Each row was made from one small tree. The marks that hang from a mark follow it in brackets, in alphabetical order. Every link used is in the known rows. Write each row's tree.
Known rows:
ludil{dusoz kanet{rifen} sinetum}: [-14.5  -5.4 -20.0   6.6  14.5  -2.8 -13.2  22.6  -3.5  -6.6  -7.8  16.1
  -6.4 -12.5  41.8   3.2   4.4   3.2  -3.2  -1.0   1.4  10.4  10.5   2.8
   3.9   3.3 -22.3]
kanet{rifen{ludil}}: [  2.4  -9.2  -6.6  -7.6   1.9   0.3 -11.0 -31.7 -15.5  -4.5  -4.7  -5.2
   1.6   5.8  28.9   4.9 -15.6   6.6  12.5  -1.1   3.0  26.9   4.5   2.6
  -6.0  -9.9  -2.3]
kanet{rifen{sinetum}}: [ -8.5  -6.9 -21.8  -9.8   7.3  -3.0  -3.3 -31.3 -16.2  -4.9 -18.5  -5.5
   5.3  -6.2  34.3   3.8 -12.2  -1.9  13.5  -7.2   3.0  42.8  -8.9  -0.7
  -5.2  -1.3   1.4]
kanet{rifen{sinetum{ludil}}}: [  1.8  -4.2 -20.6  -8.1   1.3  -4.3  -2.3 -40.3 -12.8   0.6   1.5  -2.8
  15.3 -10.3  34.5  -3.3 -13.2  -0.1  17.0 -12.5   1.1  33.4  -6.7   7.6
  -8.7  -3.9   5.2]
kanet{rifen{ludil{dusoz kemo zevir} sinetum}}: [  5.1   4.1   7.6  -6.9  -4.5  -2.5  -7.9 -12.9  -3.8   4.1 -10.0 -13.9
  -7.8  -3.6  20.3  14.1  10.0  -1.1   6.1   2.7   0.5 -24.9  -3.5  -6.3
  -9.9  -3.7  12.9]
dusoz{ludil{kemo rifen{kanet} zevir}}: [ 11.6  -4.5  21.6  -4.5 -26.1   0.4   4.9 -32.0  12.4  -7.7  -1.4  -2.4
  -5.0  12.7 -24.0   8.3   6.4   0.2  -8.0  13.7  -6.0 -15.6   3.9  -0.7
  -5.8   2.8   7.6]
ludil{kemo{rifen} sinetum zevir}: [ 29.1  13.7   3.4  -6.4   6.7  -7.1   6.5  28.4   8.1   1.1 -24.8   2.3
  17.3  10.1 -28.9   5.1   7.0   1.0  -7.2  13.9   2.1 -12.3  -3.2   3.4
   1.2   3.1   1.1]
dusoz{ludil{kemo rifen sinetum zevir}}: [ 19.0   5.0  12.0 -10.4 -14.7  -8.5   3.2   6.2  20.6  -7.7 -11.9  -4.1
   3.6   9.3 -15.6  14.2   0.8   1.8  -7.6   5.2  -5.0 -28.9   3.3  -1.1
  -5.2   5.5  -2.1]
dusoz{ludil{kemo rifen}}: [ -0.7  -7.9  13.6  -7.1 -17.2  -1.6   4.2 -37.1   5.8  -6.0   4.1  -6.0
  -1.6  14.5 -16.9   7.6  -7.5   5.1   0.2   0.7  -7.2   5.3  -4.3  -3.6
  -5.5  -0.6  -3.7]
rifen{kanet sinetum{ludil{dusoz zevir}}}: [ -5.7   5.8 -21.1   5.1   0.7   3.0   3.3 -20.3  -4.7   9.1  13.9   2.0
  -0.4 -15.4   7.9 -13.9  -8.2  -5.5   4.9 -10.0   4.0  18.0   1.1   3.5
   6.1  -6.7   9.1]
kemo{rifen{kanet sinetum}}: [ -6.2   3.5 -38.1  -0.1  16.5  14.5   6.2  -7.3 -19.7   5.5 -13.1  -1.0
   7.3  -3.6  -1.0 -10.8  -7.6  -4.5  -1.2  -4.9   4.5  53.2  -4.0   2.1
  11.3  -1.5   5.3]
zevir{ludil{dusoz kanet sinetum}}: [-15.8   0.7 -12.6   7.8  25.7   0.7 -12.7   8.4  -5.0   3.5  17.7   7.3
 -17.5  -6.5  20.8  -5.6 -12.7   4.1   4.5 -18.1   3.8   7.9  17.5  -2.4
  15.7   3.9 -19.8]
dusoz{ludil{kanet rifen sinetum zevir}}: [ -0.3  -2.2  -1.2  -4.9 -12.6   0.0   0.1  32.8  12.9 -11.5  -7.0   6.5
  -3.7  -2.3  11.9   9.8   3.9   0.2 -10.7  -2.9  -6.8 -20.7  13.8   0.5
  -5.6   9.0 -10.0]
kemo{rifen{sinetum{ludil{dusoz kanet zevir}}}}: [ -2.5   9.1 -16.1   2.2   5.7   6.3   4.3  15.9  -5.3  13.5   6.8   8.5
  12.8 -15.2   2.7 -11.9   7.6  -4.2  -1.8  -8.4  -2.4   2.8  -3.6   0.6
  -4.1   2.1   4.2]
ludil{dusoz kemo sinetum}: [ -4.1   5.2 -10.5   4.4  13.7  -8.3  -1.8   3.7   4.9   1.0  -2.7   2.8
  -4.6   1.8 -13.2   1.2 -10.7   3.2  -0.3  -1.4   4.1  10.2  -2.1  -1.9
  12.1  -5.1 -15.5]
ludil{dusoz kanet rifen{sinetum} zevir}: [-10.1   1.9   3.5   5.3   0.5   1.7   1.4  54.9   5.7   2.1 -11.3  -3.0
 -10.0 -12.6  10.4   0.2  12.1  -8.4  -7.6   0.9  -0.2 -19.4  -3.9 -11.1
  -1.8   6.8   7.0]
kemo{rifen{ludil}}: [  7.2   3.1 -19.1  -3.8  12.1   9.6  -0.6  -3.1 -16.1   5.8  -4.1  -1.4
   9.7   8.7  -9.6  -6.2 -15.5   5.5   4.8  -4.9   2.7  33.3   1.9   0.6
   2.5  -8.5  -4.2]
zevir{ludil}: [ -2.4  -5.8  -1.4  -3.7  17.8  -1.4  -4.7 -40.5 -13.1   3.1  12.6  -3.4
  -6.1   7.0   2.8  -6.2 -31.8   5.9  18.1 -15.1   5.5  43.5   3.9  -2.7
   6.9  -3.6  -5.3]
kanet{rifen}: [  2.4 -12.0  -9.3  -6.9   5.1  -6.7  -5.5 -36.7 -12.9  -8.3 -14.8   4.7
   6.3   4.7  22.8   2.4 -15.7   5.3  12.6   1.5   3.3  46.7  -2.5   1.6
  -5.0  -4.6  -5.5]
sinetum{ludil{dusoz kemo}}: [ -0.3  -1.2   9.0   5.2  -6.1  -6.8   1.4 -40.8   2.2   9.7  28.8   6.8
   5.7   1.6 -19.1 -11.8 -15.8   6.9   9.7  -4.9  -0.2  14.3  -7.7   4.4
  -0.3 -10.4  -5.0]
sinetum{ludil}: [  0.1  -5.7 -11.0  -2.0   0.4  -3.1   3.6 -40.7  -8.2   3.8  20.8   7.4
  15.2   1.3  -3.9 -14.5 -29.6   5.9  15.2 -13.4   2.2  44.8  -3.7   9.4
  -0.7 -11.6  -6.3]

Which tree is each row?
[-39.9  -2.8 -22.3   5.7   6.4  13.6  -4.6  13.8 -16.7   6.6  12.5  -8.2
 -19.7 -15.8  22.1  -1.9  -5.2  -2.8   3.6 -22.7   0.3   7.4   3.1  -8.7
   6.8  -5.8  -4.3]
rifen{ludil{dusoz kanet} sinetum}
[ -7.1  -4.1 -21.1 -10.4   5.2   4.3  -8.0 -22.2 -19.0  -1.1  -7.8 -14.0
  -0.2  -3.9  36.9   5.5 -13.0   0.4  13.7 -11.0   3.1  23.2  -1.2  -0.6
  -5.2  -6.4   5.4]
kanet{rifen{ludil sinetum}}
[  5.5  10.7   7.9   6.8   5.7  -1.0   0.5  53.6  11.9   2.0 -13.7  13.4
   1.2  -1.0 -16.1   2.5  27.4  -0.5 -16.9  15.8  -1.0 -38.6   4.4  -0.7
   3.0   7.7  -7.5]
ludil{dusoz kanet kemo{rifen} sinetum zevir}
[ -2.9  -1.1  29.7   0.3 -13.1   1.7  10.2  41.3   9.3  -4.8 -14.3 -12.5
  -2.1   1.8 -14.2   7.1  23.1  -9.0  -9.8  10.3  -2.9 -41.6 -12.6  -6.7
  -7.2   9.7  20.2]
ludil{kanet kemo rifen{sinetum} zevir}
[-13.0  -3.7 -18.9  -9.3  -5.6   2.7   4.5 -21.9  -4.7  -2.6   0.0 -11.5
  -1.7  -2.9   9.5   4.8 -17.9  -1.7   5.4 -17.4  -4.0  27.2  -3.3  -7.2
  -4.4   1.7  -1.9]
dusoz{ludil{rifen{sinetum}}}
[-15.8  -2.5  -8.1  -1.0  -9.0   3.3   8.1  -0.1  -6.1   3.5  13.0   0.9
   6.7 -14.5  11.3  -6.6  -3.1  -5.2   5.8 -15.8  -1.5   3.5  -5.4   3.9
  -5.4   0.0   7.7]
rifen{sinetum{ludil{kanet zevir}}}
[ -0.9  -3.4  17.4   8.1  -0.8  -0.9  -1.6  45.8   8.5  -1.7  -9.2   6.5
  -8.7  -2.8  -0.4  -1.6   8.2  -1.4  -7.3  10.4   0.2 -14.7   1.0  -7.7
  -2.6   4.1  -1.4]
ludil{dusoz kanet rifen zevir}
[ 25.6  11.6 -12.2   6.4  16.2  -3.9  -4.9  50.1  13.4  -1.7 -21.0   4.0
  -2.5  -1.9   0.9  -4.4  -1.1  -2.5 -10.2  12.2   7.1  -4.2  11.3   1.6
  11.0   0.6  -1.7]
ludil{dusoz rifen{kanet} sinetum zevir}
[-12.0   7.0 -16.0  -3.9   6.4   2.8  -2.5   8.5  -7.7   9.6  -1.7 -15.6
 -12.8  -9.8  10.6   4.2 -14.2  -2.2   6.7 -16.9   4.3   0.8   0.7 -11.4
   1.4  -7.5   6.3]
rifen{ludil{dusoz zevir} sinetum}
[-15.6 -12.3  -2.4  -5.4 -17.8  -0.9  -5.5 -24.7   2.2 -14.7   6.2   9.6
  -5.8   0.7  22.1  15.9  11.3   4.2  -4.4  -0.4  -9.6 -11.8   8.2   5.0
  -5.3   7.8 -16.9]
dusoz{ludil{kanet{rifen} kemo sinetum}}
[ 10.0  10.2  -1.8   5.6   1.3   4.0  -6.4  15.1   6.3   2.5   2.7  -1.2
 -13.7   3.6 -10.7   3.0   2.6   1.5  -8.7   7.5   4.9 -28.0  15.3   2.5
  12.4  -7.6  -0.2]
rifen{kanet ludil{dusoz kemo sinetum zevir}}
[ 11.6  -4.7  13.3   4.6  -2.0   2.1   4.7  -9.3   1.1  -5.6  -4.8  -5.9
   2.1  17.0 -24.7  -5.1  -0.9  -0.7  -3.8  17.5   2.2  10.2  -6.3   3.5
   6.1  -3.8   8.4]
ludil{kemo rifen{kanet}}
[-14.8  -2.5   8.1  11.0   3.5   6.4   1.1   6.1  -3.8   5.1   5.7  13.5
  -4.7   2.8 -20.4  -4.4  17.1   2.9  -8.3   9.7  -3.5   0.2  -5.0  -4.3
   2.9   1.6  -9.3]
ludil{dusoz kanet kemo{rifen}}
[-20.1  -6.1  -8.1   2.3   3.4   8.2   5.7  33.5  -6.6  -5.0  -6.5  -7.7
  -1.8  -5.4  10.1  -2.2   1.2  -6.4  -2.2  -7.5  -0.6  13.4  -8.6  -4.7
   1.7   4.4   4.2]
ludil{kanet rifen{sinetum}}
[ 10.0   3.0   4.1   1.0   3.4  -2.9   1.6  70.3  11.6 -10.3 -20.2   4.1
   5.6   0.3   2.7   1.3   6.8  -3.7 -10.6   8.9   1.3 -20.9   5.7   2.5
   1.7   7.5  -2.0]
ludil{kanet rifen sinetum zevir}
[ 21.9   6.0   8.9  -5.0  -0.1  -8.8 -13.3   5.4   5.8  -1.2 -11.6  -2.3
  -2.2   2.8  16.1  13.4   6.7   4.2   0.4   9.5   2.2 -32.1   8.2  -0.5
  -5.6  -4.4  -1.1]
kanet{rifen{ludil{dusoz kemo sinetum zevir}}}
[ -0.7  -2.0 -11.3   4.8  11.9   2.9  -0.9  59.7   2.7  -9.9  -8.7   3.6
   5.1  -0.5   9.9  -3.4  -2.3  -0.6  -8.7  -0.5   1.9   6.7   4.8   4.5
   7.7   4.4 -11.2]
ludil{kanet rifen sinetum}
[-11.6   4.5   7.5   7.5  16.4   8.0  -3.8  -4.3  -8.5  13.0  16.4  -3.6
 -13.0  -2.7  -4.8  -5.3   9.8  -2.5   0.5  -8.4  -2.1 -10.6   0.8  -9.5
   7.0   8.2   2.3]
zevir{ludil{dusoz kanet kemo{rifen{sinetum}}}}
[  2.4  -1.9  38.7   8.5 -10.6  -4.4   1.9  37.4  16.6  -1.1  -4.8   3.2
 -10.1   5.5 -20.9   4.1  23.0  -0.9 -12.3  20.1  -3.1 -43.2  -4.3  -8.1
  -4.1   5.2   6.5]
ludil{dusoz kanet kemo rifen zevir}
[ 25.0  -0.5  29.5   1.1 -10.7  -2.4   6.9   2.9  10.7  -5.7 -14.9  -4.2
   2.3  17.2 -30.6   0.1   8.0  -2.8  -8.4  25.0   2.1 -15.3  -4.0   0.7
  -1.8  -0.7  18.0]
ludil{kemo rifen{kanet} zevir}
[  9.0  -6.1  42.5   2.4 -17.3  -2.5   7.4  31.5  12.4  -7.8 -12.0  -0.9
  -0.2  12.3 -24.6   5.4  20.8  -2.6 -10.3  20.4  -3.2 -37.7  -7.2  -3.3
  -8.1   5.9  11.1]
ludil{kanet kemo rifen zevir}
[ -0.3  -1.4  11.6   5.2  13.3  -4.0 -16.8  -6.7   1.8  -0.4  13.7   4.6
 -15.7  -1.3  25.0   4.9  11.5   4.3   2.3   0.9  -0.8 -24.5  12.8   1.3
   4.7   7.9 -11.1]
zevir{ludil{dusoz kanet{rifen} kemo sinetum}}
[-15.5  -7.0  13.7  12.4 -10.5  -0.5   1.1 -21.5   1.0   6.7  35.9  13.6
   0.1  -2.7 -10.9 -11.9   2.1   4.9   1.8  -2.9  -3.6  -3.8  -3.7   5.5
  -1.3  -5.0  -7.5]
sinetum{ludil{dusoz kanet kemo}}
[  7.4  -0.6  -7.6  -2.2  -7.7   3.0   1.2 -14.8  10.0  -9.5   2.7  -2.2
  -1.8   9.0  -9.6   5.5  -0.9   1.4  -8.3   3.4  -3.8  -1.7   8.3   5.5
   4.6   2.5  -6.7]
dusoz{ludil{kemo rifen{kanet} sinetum}}
[  8.5  11.0   5.9  -0.3   6.5 -13.5  -0.4  18.7  13.4   0.8 -13.3   4.0
  -2.6   2.6 -17.6   6.9   0.4   1.6  -4.8   6.9   3.9 -15.5  -1.0  -4.3
   6.6  -1.6  -6.6]
ludil{dusoz kemo sinetum zevir}
[-15.6  -3.3   7.3  -7.0 -23.9   8.0   9.1  -9.7   1.3  -1.6   0.6   1.3
  -3.7  -1.8 -11.9  11.2  22.0  -3.7  -9.8  -0.6 -11.5 -23.6  -1.8  -6.4
  -9.3  11.4   3.9]
dusoz{ludil{kanet kemo{rifen{sinetum}} zevir}}
[ 17.7  13.4  -8.0   7.5  30.6   2.8  -9.2  -5.8  -0.6  10.7  10.3   3.2
  -5.0   6.5 -12.9  -8.5  -1.5   2.2  -2.1   1.0   4.7   1.5  12.2   2.6
  18.1   2.6  -7.3]
zevir{ludil{dusoz kemo{rifen{kanet}} sinetum}}
[  3.7  -2.9  -3.7  -7.3  -5.7  -6.0   0.1 -48.0  -7.5   0.5   4.0  -7.0
  14.2  -3.7  19.7   0.1  -1.8  -1.1  13.7  -5.4  -0.9  12.9 -11.2   7.4
 -10.1  -3.0   9.6]
kanet{rifen{sinetum{ludil{kemo}}}}
[ 29.0   6.4  20.9  -3.9  -9.7  -6.2   9.0 -20.6   6.0   8.3   7.6   5.6
  25.1   9.7 -34.5  -8.0   3.0   3.0   3.0   9.3  -1.7  -6.2  -6.8   8.2
 -10.0  -3.4  10.1]
sinetum{ludil{kemo{rifen} zevir}}
[ -9.6   0.3  -7.1  -3.8  -3.8  -1.4   9.4 -35.4  -6.7   7.5  16.9  -7.7
  12.1  -3.2  -9.2  -7.0 -13.1  -2.1  11.9 -15.8   0.6  19.0 -15.0   3.4
  -0.9  -5.9   7.5]
rifen{sinetum{ludil{kemo}}}
[  1.7   3.3  -0.8   0.2 -13.1   3.3  10.4 -30.7  -2.2   4.9  14.2  -4.3
   5.7  -4.7 -11.7  -9.0   0.6  -6.2   2.7  -2.6   1.2  -1.1  -5.4   8.3
   1.8  -4.1  19.4]
rifen{kanet sinetum{ludil{kemo zevir}}}
[  0.8  -7.3  31.0   2.4 -22.6  -2.9   7.8 -13.0   6.4  -0.5  20.4   9.7
   8.1   2.9 -18.6  -4.8   8.1   2.0   1.2   5.3  -3.9 -21.5  -3.4   8.1
  -7.7  -1.2   5.1]
sinetum{ludil{kanet kemo zevir}}
